Each row was made from one path, in order. Every step used is in the known rows, and no mark comes twice. Write each row's path.
Known rows:
sarari mudug felet porin: [0.993, -0.946, -1.314, 0.785, -1.867, -0.746, 1.136, 0.462, -0.803, -1.537, -1.365, 0.362, 0.058, -1.758, 0.456, 0.726, -0.071, -0.661, 2.292, -0.490, -0.993, -3.167]
namop mudug tabe: [0.333, -0.273, -1.466, 0.855, -0.011, -1.075, 0.247, 0.246, -0.608, -1.333, -2.479, 0.427, 0.306, -1.198, -0.407, 0.559, 1.600, 1.518, -1.122, -0.740, -1.274, -1.479]
kinoraz mudug: [0.931, -0.716, -1.493, 1.405, -1.112, -1.478, 0.060, 0.726, -0.729, -1.754, -1.365, 0.589, 0.051, -1.697, -1.288, 0.702, 1.297, 0.559, 7.663, -0.236, -0.178, -1.702]
felet mudug tabe porin: [0.809, -0.684, -1.589, 0.013, 1.697, -1.563, 0.141, 0.378, -0.445, -2.208, -1.305, 1.240, 0.006, -1.173, -0.273, 0.568, 1.708, -0.673, 3.668, -0.418, -1.345, -2.078]
tabe porin namop: [1.033, -0.575, -1.968, 1.022, 3.981, -1.048, -0.167, 1.044, -1.071, -1.860, -1.011, 1.925, 0.488, -0.728, 0.822, 0.513, 1.097, 0.025, -1.139, -0.386, -1.206, -1.938]
sarari mudug tabe: [0.465, -0.491, -1.337, 0.915, -1.669, -0.464, 1.774, 0.454, -0.420, -1.741, -1.823, 0.575, -0.587, -1.900, 0.106, 0.815, 0.877, -0.166, 1.363, -0.540, -0.971, -1.829]
porin felet mudug namop: [0.716, -0.601, -1.522, 0.041, -0.818, -1.536, -0.419, 0.969, -0.605, -1.812, -1.427, 0.628, -0.369, -1.437, 0.890, 1.193, 2.420, -0.479, 3.371, 0.368, -0.326, -2.442]
mudug tabe: [0.445, -0.408, -1.426, 0.184, 0.556, -0.877, 1.423, 0.396, -0.174, -1.918, -1.648, 0.493, 0.082, -1.414, 0.128, 0.694, 1.567, 0.953, -0.424, -0.265, 0.129, -1.793]
porin namop: [0.887, -0.454, -1.573, 0.938, 0.773, -1.044, -0.172, 1.245, -0.709, -2.013, -0.905, 0.674, 0.743, -0.624, 0.823, 0.443, 1.031, -0.070, -0.808, -0.523, -0.994, -1.781]
tabe porin: [1.022, -0.634, -1.989, 0.868, 3.296, -1.012, -0.109, 0.662, -0.941, -1.622, -1.080, 1.885, 0.087, -1.304, 0.349, 0.726, 1.309, 0.374, -0.213, -0.185, -0.572, -1.976]
kinoraz mudug tabe porin sarari: [0.686, -0.660, -1.520, 1.114, -0.020, -1.408, 0.968, 0.266, -0.461, -1.961, -1.873, 1.273, 0.077, -1.515, -1.349, 0.377, 1.331, 0.816, 6.467, -0.250, 0.048, -1.708]
tabe porin sarari mudug: [0.900, -0.628, -1.871, 1.201, 0.226, -0.822, 0.036, 0.177, -0.614, -1.694, -1.269, 2.145, -0.034, -1.293, 0.014, 0.199, 0.773, -0.230, 0.033, -0.323, -0.481, -1.885]
felet porin kinoraz: [1.214, -1.086, -1.483, 0.593, 0.923, -1.211, -0.201, 0.922, -0.760, -1.810, -1.753, 0.416, 1.642, -0.977, 0.704, -0.053, 1.454, -0.356, 0.963, 0.274, -0.925, -2.346]
felet mudug tabe porin namop: [0.820, -0.662, -1.574, 0.088, 2.012, -1.593, 0.114, 0.571, -0.521, -2.317, -1.258, 1.267, 0.190, -0.891, -0.056, 0.483, 1.605, -0.849, 3.198, -0.510, -1.664, -2.048]
kinoraz mudug namop porin: [0.644, -0.503, -1.490, 1.105, 0.526, -1.390, 0.706, 0.428, -1.074, -1.720, -1.802, 0.778, -0.669, -1.756, -1.118, 0.952, 1.803, 1.164, 8.194, 0.276, -0.648, -2.092]
namop porin sarari mudug felet: [0.566, -0.364, -1.538, 1.242, -0.812, -0.604, 0.371, -0.091, -0.890, -1.687, -0.922, 1.519, -0.361, -1.349, 0.104, 0.587, 0.348, 0.141, 0.549, -0.112, -0.277, -1.476]
porin namop mudug: [0.738, -0.342, -1.559, 1.275, 0.525, -1.174, -0.673, 1.069, -0.922, -1.646, -1.607, 0.621, 0.884, -0.466, 0.440, 0.341, 1.105, 0.415, -1.507, -0.844, -1.957, -1.565]
kinoraz mudug felet: [0.996, -0.785, -1.455, 0.938, -1.416, -1.564, 0.359, 0.551, -0.777, -1.700, -1.147, 0.485, 0.111, -1.576, -1.182, 0.730, 0.538, 0.719, 8.033, -0.454, 0.122, -2.709]
kinoraz mudug sarari: [0.907, -0.714, -1.457, 1.713, -2.145, -1.489, 0.077, 1.336, -0.808, -1.716, -1.592, 1.249, -0.037, -1.641, -1.344, 0.770, 1.600, 1.188, 8.032, -0.144, 0.148, -2.494]
namop mudug felet porin kinoraz: [0.844, -0.706, -1.480, 0.724, -0.268, -1.365, -0.576, 0.376, -1.025, -1.169, -2.148, 0.300, 1.152, -0.852, 0.002, 0.211, 0.730, 0.889, 0.114, -0.660, -1.532, -2.740]
porin sarari: [0.768, -0.515, -1.541, 0.773, -3.154, -1.007, -0.463, 0.049, 0.032, -1.841, -0.945, 0.947, 0.484, -1.065, -0.283, -0.078, 1.006, 0.237, -0.225, -0.237, 0.749, -1.708]
namop porin kinoraz mudug sarari: [0.656, -0.356, -1.706, 1.619, 1.368, -0.991, -0.169, 1.046, -1.404, -1.723, -1.459, 1.799, 0.020, -1.099, -0.340, 0.608, 1.576, 0.842, 4.372, 0.232, -0.847, -1.230]
porin felet mudug sarari: [0.828, -0.673, -1.532, 0.633, -1.828, -1.527, -0.793, 1.539, -0.651, -1.813, -1.253, 1.196, -0.071, -1.365, 0.809, 1.187, 2.243, -0.372, 3.058, 0.195, 0.084, -2.448]
felet mudug namop porin sarari: [0.706, -0.516, -1.502, 0.032, 0.184, -1.567, -0.356, 0.057, -0.643, -2.096, -1.183, 0.985, -0.533, -1.180, -0.365, 0.573, 1.945, -0.458, 4.919, 0.095, -1.425, -2.356]

Write each row's path:
[0.863, -0.675, -1.557, 0.395, -1.143, -1.528, -0.838, 1.103, -0.584, -1.822, -1.096, 0.727, -0.012, -1.399, 0.854, 1.141, 2.034, -0.839, 2.863, 0.128, -0.137, -1.894]
porin felet mudug
[0.903, -0.629, -1.632, 0.892, -1.270, -1.387, -0.253, 0.956, -0.806, -1.801, -1.533, 0.773, 0.667, -0.909, -0.721, -0.010, 1.013, 0.356, 6.591, -0.288, -0.531, -2.191]
porin kinoraz mudug felet
[0.620, -0.268, -1.780, 1.124, 2.318, -0.758, -0.239, 0.745, -1.258, -1.718, -1.168, 1.481, 0.112, -0.995, 0.386, 0.580, 1.437, 0.479, 0.701, 0.176, -0.936, -0.908]
namop porin kinoraz
[0.422, -0.367, -1.475, 1.004, -0.738, -0.491, 1.314, 0.514, -1.072, -1.495, -1.872, 0.863, -1.314, -1.990, 0.634, 1.250, 1.412, 0.010, 2.239, 0.171, -1.304, -2.209]
sarari mudug namop porin felet
[0.512, -0.315, -1.667, 1.270, 2.054, -0.932, 0.344, 0.638, -1.212, -1.842, -1.556, 1.453, 0.035, -1.130, -0.320, 0.540, 1.494, 0.702, 3.949, 0.175, -0.911, -0.814]
namop porin kinoraz mudug tabe
[0.831, -0.718, -1.404, 0.735, -1.259, -1.357, -0.527, 0.020, -0.795, -1.207, -1.989, 0.346, 1.071, -0.962, -0.178, 0.197, 0.527, 0.921, -0.449, -0.695, -1.024, -2.799]
namop mudug felet porin sarari
[0.589, -0.310, -1.638, 1.161, 0.303, -0.782, -0.187, 0.023, -0.791, -1.764, -0.848, 1.541, -0.041, -1.185, 0.071, 0.527, 1.048, 0.515, -0.395, 0.126, 0.087, -1.002]
namop porin sarari
[0.983, -1.081, -1.193, 0.725, -1.889, -0.990, 0.820, 0.089, -0.233, -1.883, -1.841, 0.465, 1.138, -1.397, 0.341, -0.074, 0.838, -0.594, 0.332, 0.047, -0.309, -2.420]
felet porin sarari mudug tabe
[0.735, -0.493, -1.574, 0.011, 1.161, -1.538, -0.399, 0.410, -0.876, -2.056, -1.339, 0.952, -0.468, -1.093, -0.197, 0.620, 2.145, -0.506, 5.455, 0.135, -1.921, -2.344]
felet mudug namop porin kinoraz
[1.164, -1.048, -1.346, 0.022, -1.208, -1.293, 0.302, 0.087, -0.453, -1.732, -0.959, 0.363, 1.174, -1.063, 0.459, 0.179, 0.041, 0.102, 0.605, -0.217, 0.490, -3.684]
mudug felet porin sarari
[0.506, -0.456, -1.647, 0.317, 1.453, -0.889, 1.217, 0.029, -0.199, -1.967, -1.727, 1.569, 0.190, -1.149, 0.058, 0.280, 1.402, 0.798, -1.274, -0.236, 0.207, -1.816]
mudug tabe porin sarari
[1.147, -0.986, -1.345, 0.981, 1.477, -1.368, -0.271, 0.924, -0.978, -1.720, -1.874, 0.270, 1.784, -0.727, 0.886, 0.168, 1.108, -0.197, -0.970, -0.210, -1.768, -2.329]
felet porin namop mudug
[0.910, -0.670, -1.926, 0.417, 2.799, -1.404, -0.348, 0.824, -0.985, -1.728, -1.406, 1.896, -0.280, -1.316, 0.865, 1.047, 2.063, -0.265, 1.734, 0.238, -0.748, -2.378]
tabe porin felet mudug namop
[1.097, -1.120, -1.360, 0.749, 0.643, -1.420, 0.403, 0.832, -0.718, -1.931, -2.157, 0.380, 1.583, -1.112, -0.021, -0.091, 1.517, -0.128, 4.207, 0.249, -0.875, -2.273]
felet porin kinoraz mudug tabe
[0.394, -0.278, -1.500, 1.264, -0.437, -0.541, 0.732, -0.092, -0.741, -1.795, -1.245, 1.541, -0.420, -1.411, 0.032, 0.555, 0.808, 0.252, 0.083, -0.013, -0.340, -0.987]
namop porin sarari mudug tabe
[0.936, -0.613, -1.940, 0.919, 1.171, -1.031, -0.385, 0.192, -0.526, -1.754, -1.058, 2.101, 0.309, -1.060, 0.032, 0.158, 1.077, 0.245, -0.700, -0.209, 0.007, -1.892]
tabe porin sarari
[0.670, -0.505, -1.574, 0.947, -0.764, -1.256, 0.292, 0.924, -0.583, -1.959, -1.996, 0.787, 0.590, -0.995, -0.830, -0.051, 1.664, 0.522, 5.877, -0.188, -0.651, -1.455]
porin kinoraz mudug tabe
[0.556, -0.425, -1.678, 0.407, 3.402, -0.898, 1.364, 0.601, -0.537, -2.049, -1.684, 1.440, 0.310, -0.931, 0.607, 0.525, 1.415, 0.656, -1.604, -0.381, -0.641, -1.879]
mudug tabe porin namop
[1.125, -1.139, -1.268, 0.911, -2.096, -1.021, 0.284, 0.190, -0.366, -1.795, -1.600, 0.506, 1.159, -1.394, 0.338, -0.061, 0.751, -0.763, 0.613, 0.064, -0.385, -2.435]
felet porin sarari mudug
[0.558, -0.476, -1.696, 0.287, 2.965, -0.880, 1.388, 0.361, -0.475, -1.885, -1.730, 1.395, 0.050, -1.326, 0.265, 0.687, 1.557, 0.906, -0.976, -0.235, -0.218, -1.929]
mudug tabe porin
[0.981, -0.578, -2.087, 0.888, 3.149, -0.992, -0.449, 0.927, -1.003, -1.695, -1.382, 2.044, 0.470, -0.865, 0.355, 0.204, 1.481, 0.187, 0.347, -0.122, -1.000, -1.776]
tabe porin kinoraz
[1.009, -0.737, -1.494, 0.627, -1.417, -1.654, -0.868, 1.217, -0.568, -2.033, -0.990, 1.335, -0.025, -1.172, -0.426, 0.683, 1.852, -0.365, 4.969, -0.316, -0.928, -2.838]
felet mudug sarari
[0.493, -0.474, -1.345, 0.904, -4.295, -0.635, 0.842, -0.143, 0.122, -1.879, -1.534, 0.918, -0.039, -1.403, -0.324, -0.041, 0.709, -0.179, 0.387, -0.444, 0.147, -1.675]
porin sarari mudug tabe
[0.574, -0.480, -1.435, 0.817, -1.724, -0.595, 1.316, 0.456, -0.702, -1.547, -1.838, 0.487, -1.064, -1.953, 0.165, 0.921, 1.257, -0.021, 2.629, -0.180, -1.370, -2.632]
sarari mudug namop
[0.743, -0.526, -1.526, 0.020, 1.216, -1.568, -0.245, 0.301, -0.828, -2.011, -1.199, 0.868, -0.637, -1.301, -0.208, 0.884, 2.067, -0.399, 5.209, 0.094, -1.695, -2.424]
felet mudug namop porin
[1.174, -1.015, -1.453, 0.008, 0.194, -1.280, 0.256, 0.581, -0.765, -1.701, -1.186, 0.318, 1.278, -0.933, 0.698, 0.197, 0.330, 0.087, 1.209, -0.175, -0.220, -3.611]
mudug felet porin kinoraz
[0.907, -0.479, -1.932, 1.420, 3.300, -1.148, -0.521, 1.198, -1.276, -1.592, -1.640, 2.208, 0.539, -0.594, 0.528, 0.479, 1.284, 0.647, -1.571, -0.571, -1.705, -2.130]
tabe porin namop mudug sarari
[1.139, -0.982, -1.326, 1.154, 0.988, -1.378, -0.282, 1.233, -1.025, -1.694, -2.008, 0.589, 1.738, -0.709, 0.848, 0.212, 1.272, 0.100, -0.850, -0.176, -1.617, -2.704]
felet porin namop mudug sarari
[0.473, -0.373, -1.474, 1.017, -0.467, -0.478, 1.374, 0.351, -1.013, -1.521, -1.773, 0.837, -1.279, -1.957, 0.278, 1.093, 1.222, 0.080, 2.464, -0.001, -1.572, -2.248]
sarari mudug namop porin
[0.521, -0.267, -1.472, 1.010, 0.858, -1.120, 0.063, 0.923, -0.772, -1.786, -1.933, 0.572, 0.837, -0.468, 0.429, 0.329, 1.228, 0.672, -1.998, -0.867, -1.826, -1.536]
porin namop mudug tabe
[0.357, -0.317, -1.652, 0.907, 1.395, -1.126, 0.171, 0.377, -0.847, -1.272, -2.616, 1.082, 0.230, -1.171, 0.047, 0.720, 1.775, 1.397, -1.727, -0.531, -1.258, -1.537]
namop mudug tabe porin felet
[1.015, -0.910, -1.300, 0.860, -1.569, -0.777, 1.109, 0.654, -0.879, -1.665, -1.345, 0.388, 0.268, -1.482, 0.707, 0.636, -0.186, -0.840, 1.786, -0.587, -1.310, -3.161]
sarari mudug felet porin namop
[1.002, -0.654, -2.010, 1.359, 2.151, -1.239, -0.363, 1.213, -1.143, -1.720, -1.685, 2.382, 0.360, -0.987, -0.371, 0.225, 1.605, 0.558, 3.976, -0.079, -0.890, -2.104]
tabe porin kinoraz mudug sarari
[0.955, -0.523, -1.938, 1.075, 3.644, -1.176, -0.396, 0.814, -1.252, -1.581, -1.432, 1.841, 0.629, -0.576, 0.614, 0.461, 0.764, 0.423, -1.523, -0.715, -1.711, -2.234]
tabe porin namop mudug felet
